Known rows, with every step that occurs
vabu, badat, toru: [-23.9  -2.2  -9.8  11.3   6.8  -3.0  13.9  16.2  17.0   9.8   2.8  -7.1
  14.9   9.4 -35.3  22.0  12.6 -15.0  21.2 -15.5]
toru, vabu, badat, gogibo: [-19.1   2.5 -22.6  26.0   5.0   2.1  19.9  13.5  -8.2  28.3 -25.9   1.9
  10.1  22.7 -16.3  -3.4 -10.3   0.8  37.2 -15.3]
donum, gogibo, rakev: [  9.9  20.2 -11.3  19.8 -19.7  18.5  23.0  -8.1 -22.3 -17.2  -4.0  -9.3
  -4.2   5.7  -7.2  12.7  10.0   2.2  26.1 -21.4]
gogibo, pibo: [ -4.8  -7.4   2.7   3.3 -10.5  14.7  23.7  -6.5  -7.3   3.6  -1.1   6.2
   0.9  -3.8   0.2   1.4   1.9  -3.6   9.1 -10.8]
gogibo, vabu: [  4.5  -1.8  -6.2  -9.5  -5.9   2.4 -14.1   3.5   2.2  11.1  -6.5   4.1
   1.6   7.7  -3.0  -6.4 -10.7  -3.6   7.2   5.9]
vabu, donum, gogibo, pibo, badat, toru: [-19.6   7.7 -26.8  28.2 -25.8   5.7  48.9  10.9  -7.8   1.4  10.5  -8.4
   5.2  11.2 -12.9  37.7  17.5  -7.0  61.3 -51.0]
gogibo, pibo, badat: [-17.5 -14.7  -5.4   2.4 -21.0  21.5  30.5  -0.9   1.1  -0.7   3.2   1.2
 -12.0   1.1  -6.0  11.0   2.5 -13.8  32.9 -27.5]
donum, gogibo: [ -1.0  21.8  -6.8  13.3  -4.6   7.7  10.3  -0.7 -19.1  -4.5   5.2  -0.1
   6.7   2.6  -8.3   8.6   9.3   3.7  15.9 -19.4]
badat, gogibo, vabu, donum, toru: [  7.4   3.8 -27.2  12.5 -14.0  -4.0 -12.1   3.0 -14.4   3.8 -14.5   3.6
  19.3  16.8  23.8   7.4 -24.9   6.5  40.3  10.8]
badat, gogibo: [  1.3   6.8  -9.4   5.5  -2.1   2.0  10.0 -15.4  -6.9  -7.3  -3.4   3.4
   7.1   3.4   9.1  -1.2   7.0  -0.3  27.5  -3.9]
pibo, badat: [-11.1  -8.4  -6.9  -0.8 -12.0   8.2   6.4   8.2   8.9  -2.6   2.8  -4.7
 -11.5   4.6  -7.1   8.2   0.5  -8.2  24.8 -18.2]
donum, toru, vabu, badat, gogibo: [-27.3  -7.7 -28.0  30.1   5.9   7.1   5.9  11.9  -6.1  24.5 -20.5   8.9
  15.9  13.3 -16.8  14.3 -28.8  -5.6  30.7  -5.8]
badat, toru, gogibo: [-16.3   7.3   8.4   6.6   9.7 -16.0   8.8  -0.1  32.6   1.3   7.6  12.4
  11.1  -1.8 -13.9  28.5   8.9   2.5  -2.5  -7.5]
vabu, donum, gogibo: [  8.8  27.7 -13.4  24.9 -10.8  -5.2  18.0  13.3 -33.2   4.7  -2.8 -11.4
   5.5  16.4   9.7   4.2   7.8  17.3  28.7 -20.0]
pibo, badat, gogibo, rakev: [  2.6  -1.3 -21.3  10.0 -28.7  21.9  32.2  -9.5   0.1 -23.8  -8.5  -9.3
 -14.8  12.8  -0.3  11.2   4.2 -12.2  62.5 -20.3]
pibo, badat, gogibo, vabu: [ -8.6  -3.7 -23.1  -5.4 -20.3  10.6   5.4  -2.9   3.5  -3.2  -5.4   2.6
  -0.7  15.5   1.3   3.3  -6.7 -12.9  59.5 -13.6]
vabu, donum, toru, gogibo, pibo, badat: [-20.5  -4.3   0.2  24.6 -23.6   7.3  25.5  19.4   0.0   9.2  -6.4  10.5
  -3.1  12.3  12.4  29.1 -16.8  10.8  33.5 -21.5]
toru, gogibo, vabu: [ -1.3   7.5   9.0  -1.9  -3.3  -5.0  -7.2   7.1  10.3  12.7 -11.3  12.4
   5.1  10.8   1.2   1.0  -8.7  10.4   6.0   1.4]
vabu, badat, gogibo, pibo: [-18.9   4.9 -13.7  21.9 -12.5  22.1  43.5  -2.9 -19.3   7.2 -12.6  -0.7
  12.5  15.1 -11.6  -1.4  12.7  -6.9  57.8 -25.7]
donum, gogibo, pibo, badat: [-18.8   7.4 -12.3  17.3 -27.8  29.4  40.2  -0.4 -20.5  -3.6   8.9   3.5
  -5.5   4.6 -12.1  18.3  12.3 -10.2  49.8 -46.5]
toru, vabu, badat: [-22.7  -5.5 -11.7  17.6   8.5   1.2  13.9  26.7   0.5  37.4 -23.3  -1.7
   0.1  17.9 -24.2  -0.8 -14.8   1.2   9.7 -14.0]
gogibo, rakev: [ 12.8  -0.2  -4.0   4.0 -15.6  12.7  12.9  -6.4  -1.0 -11.8  -9.2  -8.8
  -9.6   3.6  -0.7   2.6   0.6  -0.5  11.9  -2.3]

Rows
[-24.3  15.2 -24.4  15.6  -2.5   5.9   8.8  17.5   0.9  13.9   3.4  -2.0
  24.5  17.5 -45.8  25.2  13.9 -14.4  44.8 -34.7]  donum, gogibo, vabu, badat, toru
[-24.0  -6.3 -20.9  27.7  -4.8  16.9  44.2   8.0 -14.8  31.3 -28.3   7.2
  10.4  18.0 -16.2  -1.3  -7.7  -0.9  46.0 -26.5]  toru, vabu, badat, gogibo, pibo
[  3.2  -2.8 -12.7  17.7   1.3 -18.1   7.7  24.5  -6.4  35.0 -22.6  -6.1
  -0.9  15.7  13.7  -4.1 -22.0  21.0  -0.8   0.0]  toru, vabu, donum
[  1.0  16.0 -14.8   6.0 -10.5   8.7  -2.4  -1.2 -17.7   6.1   0.3   4.7
   9.3   7.9  -7.1   4.8   1.2   1.4  24.4 -14.0]  donum, gogibo, vabu
[-17.4   4.7 -12.1   8.4 -14.9 -20.2   8.2  27.5  32.7  17.5  -3.6  -1.0
   4.0  22.6  -4.8  29.1  -4.0   5.0  39.8 -19.9]  pibo, badat, toru, gogibo, vabu, donum
[-29.7 -21.3 -10.6   2.3 -15.4  13.0  33.1  -2.5  23.7  -4.3  10.1   3.1
   1.6  -5.1 -25.7  35.2   8.8 -26.2  32.6 -30.9]  gogibo, pibo, badat, toru
[-14.2   4.0  12.7  11.5   2.9  -2.4 -11.6   1.2  11.9   0.3   0.1  19.8
   8.3  -3.4  -0.4  23.4 -16.6   9.9 -10.6   4.8]  donum, toru, gogibo
[-17.0 -18.4 -14.2   7.5  12.9 -14.0   2.8   3.7  25.9  22.3  -3.2   8.8
   9.6  -4.7 -20.5  22.9 -15.4  -4.5 -11.3  -4.1]  badat, toru, vabu
[-27.1  -3.2  -4.3  -2.9  -8.9  -6.8   2.3  12.4  43.9   7.1   4.0  11.6
   4.6  11.4 -23.6  33.7  -0.9  -8.5  28.9 -19.6]  pibo, badat, toru, gogibo, vabu
[ -5.0   0.1  -9.6   8.3 -10.8  15.4  33.7 -20.0 -14.2  -7.1  -3.1   9.3
  12.0  -1.3   9.5  -0.2   8.6  -4.3  36.8 -10.7]  badat, gogibo, pibo
[-16.4   3.4 -27.5  34.8 -27.5  13.4  46.2  24.0 -27.8  29.1 -17.3  -3.8
  -6.2  20.5  -0.5  12.4  -9.6  11.2  51.1 -49.3]  toru, vabu, donum, gogibo, pibo, badat
[-24.1   6.9   2.2  14.9  -1.8   5.0 -13.2  25.5   8.5  22.9 -15.6  14.3
  16.9  19.2 -22.2  18.3 -19.7   2.6  18.4  -2.7]  donum, toru, gogibo, vabu, badat
[-20.3   6.1 -34.8  29.5  -7.9  -9.9  26.2  26.5   2.5  25.2  -2.2  -4.7
   3.5  16.7 -16.2  34.0  -6.9   2.3  40.8 -41.7]  pibo, badat, toru, vabu, donum, gogibo
[-22.6 -18.1 -28.5  14.8  -4.8 -19.4  18.0  29.9  24.1  29.0  -9.0  -8.2
  -4.5  15.3 -10.5  27.9 -16.5   0.5  25.8 -22.4]  pibo, badat, toru, vabu, donum
[-22.3 -14.9 -12.8  -0.6  -5.2  -0.2  11.6   5.2  32.8  -6.1  14.1  -3.5
  -1.6  -1.7 -25.7  32.3   6.7 -19.6  25.0 -21.0]  pibo, badat, toru
[ -9.1   4.8   6.6  26.6 -13.0   0.2  19.1  12.3  -9.3  11.0 -10.4  12.6
   9.3   4.1  17.1  20.5 -16.5  18.0   8.4  -3.4]  vabu, donum, toru, gogibo, pibo
[ -3.6  10.7  -5.7   9.3  -1.4 -26.8   1.9  20.9  23.9  21.4  -9.4   4.1
  16.3  18.9  -1.7  20.1  -4.6  16.6  16.3  -3.7]  badat, toru, gogibo, vabu, donum
[ -7.6  13.6  -6.0  19.7 -15.2  20.0  32.4 -12.9 -29.5  -1.4   5.7   6.5
   7.9  -3.6  -7.6   9.5  10.4   0.4  23.1 -29.6]  donum, gogibo, pibo
[-14.1   1.2 -28.0  35.1  -8.3  -6.2  41.7  11.1 -12.6  30.6  -8.7   3.9
  16.6   4.6  -9.8  27.1  -3.3   9.0  26.2 -35.7]  badat, toru, vabu, donum, gogibo, pibo
[  2.7  -6.2 -17.4   7.1 -12.8  -5.1 -24.1  19.4  -9.3  13.1 -12.1  -0.8
  12.7  11.6  10.3  11.6 -30.0   6.1  11.7  15.3]  gogibo, vabu, donum, toru
[-37.9 -11.3 -28.1  24.4 -14.7  14.0  43.0   2.2   8.6  18.3   3.5  10.8
   4.0  -3.3 -34.9  43.3  -2.8 -13.4  38.8 -51.2]  donum, gogibo, pibo, badat, toru, vabu
[-11.8  12.3 -15.3  17.5  -1.6   8.5  20.1   6.6 -11.0   1.8 -10.4  -5.0
  11.4  20.3  -9.3  -3.5  10.1  -3.3  49.4 -15.5]  vabu, badat, gogibo
[  2.6  -1.4  -9.5  15.3  -6.1  -6.8  -9.7  16.4 -11.7   3.3  -4.2  -3.1
   9.3   6.5  18.2  14.6 -20.1   8.1   2.7  10.5]  vabu, donum, toru
[ 12.0   4.2 -11.2   2.0 -12.1 -12.2  -7.1  20.4  -9.4  18.9 -16.0  -6.8
   3.5  20.0  16.9  -8.0 -11.6  11.8  18.6   3.3]  gogibo, vabu, donum
[-30.7 -16.1 -24.4  31.2  -4.7  20.0  26.5   3.2 -12.3  27.6 -22.3  14.8
  19.9   9.2 -17.1  18.1 -26.0  -7.2  41.3 -15.6]  donum, toru, vabu, badat, gogibo, pibo
[-26.2 -24.4 -26.4  19.5 -14.5  -6.1  40.3  21.5  16.0  31.7 -10.5  -3.2
  -0.4   9.6 -11.5  29.9 -14.5  -5.8  33.3 -31.6]  gogibo, pibo, badat, toru, vabu, donum
[-31.4 -10.7   6.7  12.8 -17.5  18.6  19.0   2.0  12.2   0.7   2.7  20.9
  -4.9  -1.6  -5.9  32.9 -15.9  -6.1  23.0 -19.3]  donum, toru, gogibo, pibo, badat
[ -9.8  -8.6 -21.1  17.4   6.0 -28.0   7.4  21.7  15.8  30.1 -12.4  -3.7
  12.9   7.7  -4.7  18.0 -15.3  10.7  -0.5  -4.5]  badat, toru, vabu, donum
[-35.0   3.1   6.7  20.6   1.1   5.9  40.4  12.1  21.5  19.1  -4.0   8.5
  17.6  10.3 -33.5  29.9  16.0  -4.6  28.2 -31.3]  vabu, badat, toru, gogibo, pibo
[-16.4   4.0   2.0  -4.2   4.5 -14.0  -6.5   3.5  35.3  14.3   2.3  14.9
  16.5   3.8 -15.3  23.9  -1.9   0.9   6.0  -3.0]  badat, toru, gogibo, vabu
